Each row comes from the steps of one path. Every step used is in the known rows, and no mark comes twice. Write the path behind each row, first mark first.
Known rows:
nalek -> bipaduv -> pedav -> dodi -> kobog: [-1.744 -0.598 -1.579  3.553 -1.187 -2.629  0.682 -0.362 -0.297  0.361
 -0.224  1.042  0.867 -0.428 -2.013 -0.841 -3.528  3.354  2.806 -2.471
  3.945  1.393]
kobog -> fatin: [ 1.405  0.155 -0.326  4.110 -4.032 -2.128 -0.837  0.851  1.849  2.082
 -1.255  2.671  0.010 -1.806 -3.095 -1.413 -2.482  1.753 -2.381  2.643
 -2.300  0.714]
nalek -> bipaduv -> pedav -> dodi -> kobog -> fatin: [-0.606  0.096 -1.206  3.247 -4.241 -3.248  0.903  0.369 -0.674  1.174
 -0.892  2.173  0.574 -0.352 -1.563 -2.560 -3.287  3.022  2.209 -2.049
  2.042  1.145]
fatin -> kobog -> dodi: [ 0.909 -0.433 -0.435  3.391 -0.552 -1.454 -1.421 -1.549  1.915  3.340
  3.008  3.440 -0.558 -2.379 -2.284  4.147 -3.022  2.028 -1.372  4.481
 -3.192 -0.041]
pedav -> dodi -> nalek -> bipaduv -> kobog: [-1.856  0.087 -1.759  3.972 -3.191 -1.237  1.637 -1.947 -0.035 -0.163
 -3.590  0.201  0.164 -1.247 -4.473 -1.942 -1.406  2.562 -2.413 -1.047
  2.501  0.294]
goge -> dodi -> nalek -> bipaduv -> pedav: [-0.146  0.747 -0.501  3.796  0.628 -1.218 -0.065 -0.478  2.589 -0.251
 -0.150  3.666  1.027 -0.818 -2.698  1.250 -3.843  2.974  4.798  1.156
 -0.432 -2.703]
badi -> nalek: [ 0.651 -1.250 -1.511  6.798 -3.148 -3.085 -0.631  0.838  2.289  1.855
 -0.458  0.748  1.363 -1.370 -4.226 -0.574 -4.016  2.149  0.777  2.445
 -3.036  0.862]
nalek -> bipaduv -> pedav: [-0.470  0.883 -1.086  4.632 -0.187 -1.973 -1.354 -1.346  1.046  1.378
  1.101  3.874  0.751 -0.811 -2.089  1.779 -4.202  2.796  4.388  0.441
  0.070 -0.422]
dodi -> nalek -> bipaduv -> kobog -> fatin -> pedav: [-0.921  0.090 -2.588  3.039 -5.531 -1.464 -0.265 -1.951 -0.366  0.942
 -3.815  1.056  1.541 -1.327 -4.034  0.392 -0.563  1.270 -1.658  0.988
 -0.544 -1.882]
nalek -> bipaduv -> kobog -> fatin: [ 1.367  2.404 -0.476  4.235 -4.422 -2.517  0.509 -1.445 -0.802  2.821
 -1.815  3.032 -0.414 -0.910 -2.473 -0.986 -2.266  1.530  0.699  0.790
 -2.044  1.836]
bipaduv -> kobog -> fatin -> pedav: [ 0.665 -0.225 -0.968  3.040 -3.646 -1.484 -2.257 -0.709 -0.579  2.434
 -3.177 -0.668  0.529 -2.407 -3.788  0.569 -1.913  0.154 -2.757  1.606
 -0.959 -0.775]
goge -> dodi -> nalek -> bipaduv -> kobog: [ 0.548  1.414 -0.268  3.892 -0.499 -1.222  1.615 -1.410  1.274  0.383
 -2.439  1.667  0.096 -0.963 -3.522  0.245 -2.114  1.982  1.449  0.954
 -0.532 -0.054]
goge -> fatin -> nalek: [ 1.144  1.556  1.240  2.039 -0.986 -2.034 -0.531 -0.493  2.530  1.917
  0.863  2.173 -0.402 -2.957 -3.441 -2.397 -2.087  1.217 -4.736  3.013
 -1.264 -0.324]
pedav -> dodi -> kobog -> fatin -> nalek: [ 0.087 -0.532  0.046  0.816 -3.719 -3.691  1.310  0.710  0.334  1.352
 -1.235 -0.098 -0.234 -2.530 -3.350 -4.696 -1.479  1.666 -6.260 -0.131
  1.973  1.419]
bipaduv -> pedav: [-0.320 -0.464 -0.643  4.052  0.362 -1.027 -2.045  0.103  2.079  0.882
  0.027  1.975  0.370 -1.793 -2.698  1.758 -5.154  2.078  1.174  2.312
  0.312 -1.738]
kobog -> dodi -> nalek: [-1.079 -1.123 -2.179  3.627 -2.640 -1.225 -0.108  0.279  3.730 -0.054
 -1.939  2.572  1.168 -1.787 -3.903  2.558 -3.010  2.734 -3.987  5.170
 -1.450 -1.202]
badi -> nalek -> bipaduv: [ 0.444  0.203 -1.879  7.375 -3.580 -4.047  0.121 -0.649  1.171  2.373
  0.500  2.553  1.733 -0.376 -3.581 -0.558 -2.994  2.819  4.012  0.581
 -3.208  1.990]
dodi -> kobog -> fatin: [ 0.794 -0.791 -1.055  3.087 -4.922 -2.510  1.116  1.879  1.580  1.253
 -1.823  1.357  0.544 -0.973 -2.360 -1.524 -2.589  2.005 -2.860  2.286
 -0.524  2.213]
nalek -> bipaduv -> pedav -> dodi: [-1.174  0.348 -0.729  4.519 -0.521 -2.260 -1.291 -1.412  0.035  1.148
  0.525  2.359  0.301 -1.251 -2.722 -0.771 -3.449  3.047  3.072 -2.226
  2.167 -0.156]
goge -> bipaduv: [ 1.779 -1.333 -0.823  3.630  0.522 -0.792 -1.099  0.435  2.207  1.873
  2.049  1.301 -0.144 -2.625 -2.362  0.646 -2.883  1.804 -2.155  0.707
 -2.416  1.899]
dodi -> kobog: [-0.362 -1.563 -1.461  3.371 -1.768 -1.902  0.987  1.092  1.981  0.445
 -1.194  0.177  0.810 -0.992 -2.834  0.286 -2.855  2.344 -2.258  1.898
  1.204  2.560]
goge -> dodi -> kobog -> fatin -> pedav: [ 1.790 -1.156 -0.197  2.116 -1.975 -2.727 -0.967  1.707  0.875  1.677
 -1.595 -0.450  1.456 -1.664 -2.623 -0.226 -1.286  1.065 -0.219  0.702
 -0.614  0.803]
nalek -> bipaduv: [ 0.087  0.790 -1.038  4.939 -1.578 -2.441 -0.241 -1.360  1.191  1.718
  0.655  3.360  0.619 -0.861 -2.866  0.322 -1.842  2.708  1.551  0.360
 -0.633  2.187]

Which path is each row?
[ 2.899  1.136  0.600  0.753 -0.927 -1.774 -0.233 -0.742  0.029  3.295
  0.771  0.883 -1.707 -3.837 -2.291 -1.485 -2.973 -0.020 -5.242  1.234
 -3.634  0.443] : goge -> bipaduv -> kobog -> fatin -> nalek
[-0.052 -1.604 -0.879  3.334 -4.105 -2.301 -2.859  0.118 -0.049  1.883
 -2.014 -0.652  0.865 -2.778 -4.378 -2.430 -0.394  1.317 -3.653 -0.956
  0.804 -0.491] : kobog -> fatin -> pedav -> dodi
[-1.395 -1.270 -2.342  5.920 -3.281 -4.178  1.090  0.385 -0.244  1.004
 -0.186  0.223  1.969  0.037 -2.801 -1.761 -4.739  3.439  5.369 -2.227
  1.188  1.348] : badi -> nalek -> bipaduv -> pedav -> dodi -> kobog
[-2.774 -1.982 -2.874  3.600 -2.910 -1.677 -0.974 -1.882  0.579 -0.413
 -1.971 -0.051  2.215 -1.702 -5.097 -0.773  0.591  2.707 -1.902 -1.973
  3.134 -1.309] : fatin -> pedav -> dodi -> nalek -> bipaduv
[ 0.664  1.440 -0.739  1.417 -3.900 -4.326  1.998 -0.662  0.263  2.165
  0.443  3.230  0.500 -1.150 -2.058 -2.156 -1.319  2.082 -1.562  0.622
 -0.381  2.210] : dodi -> kobog -> fatin -> nalek -> bipaduv
[-0.217  0.599 -1.041  3.526 -4.306 -2.778 -1.490 -2.228 -2.728  2.658
 -2.755 -0.295  0.477 -1.879 -3.705 -1.948 -0.209  1.074 -0.493 -2.846
  0.951  0.624] : nalek -> bipaduv -> kobog -> fatin -> pedav -> dodi
[-1.770 -3.335 -2.065  2.571 -1.551 -2.089 -1.012  0.330 -0.020  0.285
 -2.007 -3.058  1.758 -1.954 -4.136 -0.739 -0.806  1.911 -3.621 -1.799
  4.341  1.352] : fatin -> pedav -> dodi -> kobog
[-0.116  0.322 -1.923  7.050 -2.301 -3.570 -0.944 -0.592  1.044  2.073
  1.105  3.023  1.789 -0.350 -2.724  0.921 -5.369  2.861  7.159  0.709
 -2.525 -0.650] : badi -> nalek -> bipaduv -> pedav
[ 0.415  0.690 -0.703  3.845 -0.842 -1.618 -0.757 -0.866  0.838  2.201
 -1.972  1.212 -0.367 -2.007 -2.980  3.179 -4.121  1.378 -2.056  3.881
 -1.747  1.034] : bipaduv -> kobog -> dodi
[-0.994 -0.394 -1.972  3.309 -2.473 -0.672  0.485 -0.639  2.176  0.213
 -3.809  1.052  0.302 -1.844 -3.909  3.036 -3.658  1.855 -4.426  5.084
 -1.076 -1.198] : bipaduv -> kobog -> dodi -> nalek
[-0.882 -2.009 -0.818  2.502 -2.993 -1.749 -0.646  0.856  0.515  0.605
 -1.826 -2.334  1.539 -1.948 -3.684 -2.760 -0.433  1.721 -4.506 -1.144
  3.117  1.223] : goge -> fatin -> pedav -> dodi -> kobog
[ 0.135  2.509 -0.084  2.389  0.120 -2.717  0.443 -3.289 -0.576  2.357
  0.015  1.881 -0.495 -2.113 -3.221  0.082 -2.278  1.215 -0.898  0.528
  0.121  0.915] : fatin -> nalek -> bipaduv -> kobog
[-1.982 -0.110 -2.345  4.104 -1.763 -0.963 -0.048 -1.080  2.363 -0.634
 -0.657  3.690  1.416 -0.695 -2.966  1.595 -3.814  3.212  2.299  1.731
  0.630 -2.784] : dodi -> nalek -> bipaduv -> pedav
[-0.484 -1.504 -1.751  2.906 -2.094 -0.464 -0.141 -1.262  3.232  1.358
  1.228  3.230  0.113 -2.216 -3.262  3.907 -2.559  2.466 -3.529  5.641
 -2.560 -2.338] : fatin -> kobog -> dodi -> nalek
[ 0.494  1.181 -1.339  3.554 -3.986 -2.456 -1.510 -2.223 -1.687  2.910
 -2.031  1.238  0.898 -1.429 -3.105  0.552 -0.985  0.832  0.991 -0.229
 -1.179  0.303] : nalek -> bipaduv -> kobog -> fatin -> pedav
[ 1.854  0.899  0.623  3.281 -1.939 -1.112 -1.030 -1.008  2.415  3.734
  3.141  4.091 -0.813 -2.336 -1.917  2.083 -2.637  1.820 -2.167  5.007
 -4.393 -0.171] : goge -> fatin -> kobog -> dodi
[-0.084  1.277 -1.710  3.756 -6.066 -1.612  1.819 -1.210  0.620  0.859
 -3.639  2.874  0.184 -0.797 -3.451 -1.133 -1.848  1.960 -1.581  1.953
 -1.602 -0.416] : dodi -> nalek -> bipaduv -> kobog -> fatin
[ 0.001  1.694 -0.285  2.727 -0.099 -3.280 -0.162 -2.447  0.935  2.072
  1.818  3.381  0.262 -2.035 -3.202 -0.274 -1.550  2.103 -0.568  0.583
 -0.317  0.877] : fatin -> nalek -> bipaduv
[-2.447 -2.090 -1.583  3.508 -1.563 -0.321 -0.746  0.286  2.429 -1.389
 -2.363  0.348  0.647 -2.040 -4.305 -0.973 -4.002  2.827 -2.425  0.923
  3.143 -3.565] : bipaduv -> pedav -> dodi -> nalek
[-1.994 -0.803 -2.015  4.390 -3.429 -1.783  0.979 -1.085  1.462 -0.438
 -1.833  1.707  0.886 -1.188 -4.417 -2.372 -0.632  3.433 -1.978 -0.936
  2.182  0.202] : pedav -> dodi -> nalek -> bipaduv
[-1.231  0.537 -2.022  4.092 -2.952 -0.978  1.604 -1.944  0.945  0.045
 -2.954  1.731  0.487 -0.834 -3.854  0.571 -2.155  2.255 -1.134  1.634
  0.359 -0.150] : dodi -> nalek -> bipaduv -> kobog
[ 1.508 -0.731  0.358  3.091  0.770 -2.167  0.921  1.708  2.194  0.766
 -0.683  0.208  0.456 -1.115 -2.468 -0.041 -2.850  2.064  0.435  1.206
  0.258  2.581] : goge -> dodi -> kobog
[-1.270  0.226 -2.619  4.188 -3.144 -2.162  0.627 -1.266  2.624  0.384
 -0.838  4.446  1.454 -0.797 -3.207  2.583 -2.092  3.433 -0.488  3.278
 -1.564 -0.089] : kobog -> dodi -> nalek -> bipaduv
[ 1.472  0.967 -0.072  3.801 -3.966 -1.598 -0.237 -0.083  0.317  2.346
 -2.989  1.178 -0.769 -1.898 -3.044 -1.029 -3.274  0.815 -2.736  2.609
 -1.939  0.655] : bipaduv -> kobog -> fatin
[ 0.185  2.928 -0.370  2.171  0.034 -3.376  0.144 -3.493 -0.450  3.012
  0.424  3.062 -0.429 -2.210 -2.614  2.478 -2.897  1.432 -0.867  2.172
 -1.550  0.981] : fatin -> nalek -> bipaduv -> kobog -> dodi
[ 0.531  0.949 -1.614  7.028 -3.446 -3.488  0.736 -1.467 -0.365  2.706
 -1.120  1.025  0.908 -0.489 -3.588 -0.127 -3.736  1.926  3.667  0.575
 -3.016  1.989] : badi -> nalek -> bipaduv -> kobog
[-1.860  0.265 -0.796  1.345  0.236 -3.441  0.806 -1.456 -0.520  0.723
  1.055  1.030  0.491 -1.575 -2.334 -1.637 -3.213  2.700  0.584 -2.364
  4.341  0.112] : fatin -> nalek -> bipaduv -> pedav -> dodi -> kobog
[-0.716  0.737 -1.402  3.809 -6.313 -1.913  1.782 -1.291 -0.460  0.630
 -4.277  1.359 -0.232 -1.228 -4.035 -3.756 -1.180  2.217 -2.918 -0.557
  0.644 -0.085] : pedav -> dodi -> nalek -> bipaduv -> kobog -> fatin
[-0.809 -0.254 -1.597  7.023 -2.594 -3.819 -0.849 -0.614  0.117  1.806
  0.394  1.603  1.454 -0.810 -3.383 -1.653 -4.634  3.164  5.737 -1.889
 -0.365 -0.258] : badi -> nalek -> bipaduv -> pedav -> dodi
[-0.093  0.851 -0.400  1.385 -4.216 -4.537  2.061 -0.694 -0.754  1.903
 -0.179  1.705  0.114 -1.591 -2.696 -4.694 -0.557  2.345 -2.861 -2.012
  1.647  2.582] : pedav -> dodi -> kobog -> fatin -> nalek -> bipaduv
[ 1.402  0.970  0.437  1.894 -2.663 -3.027 -0.697 -0.298  1.622  2.391
  0.068  2.716 -0.368 -2.981 -3.315 -2.112 -2.202  1.148 -4.345  2.854
 -1.896 -0.600] : kobog -> fatin -> nalek
[-2.710 -1.173 -2.596  3.314 -2.810 -1.163 -0.361 -2.728 -0.962 -0.106
 -3.760 -1.632  1.454 -1.775 -5.178 -0.310 -0.111  1.788 -2.453 -2.035
  3.460 -1.306] : fatin -> pedav -> dodi -> nalek -> bipaduv -> kobog
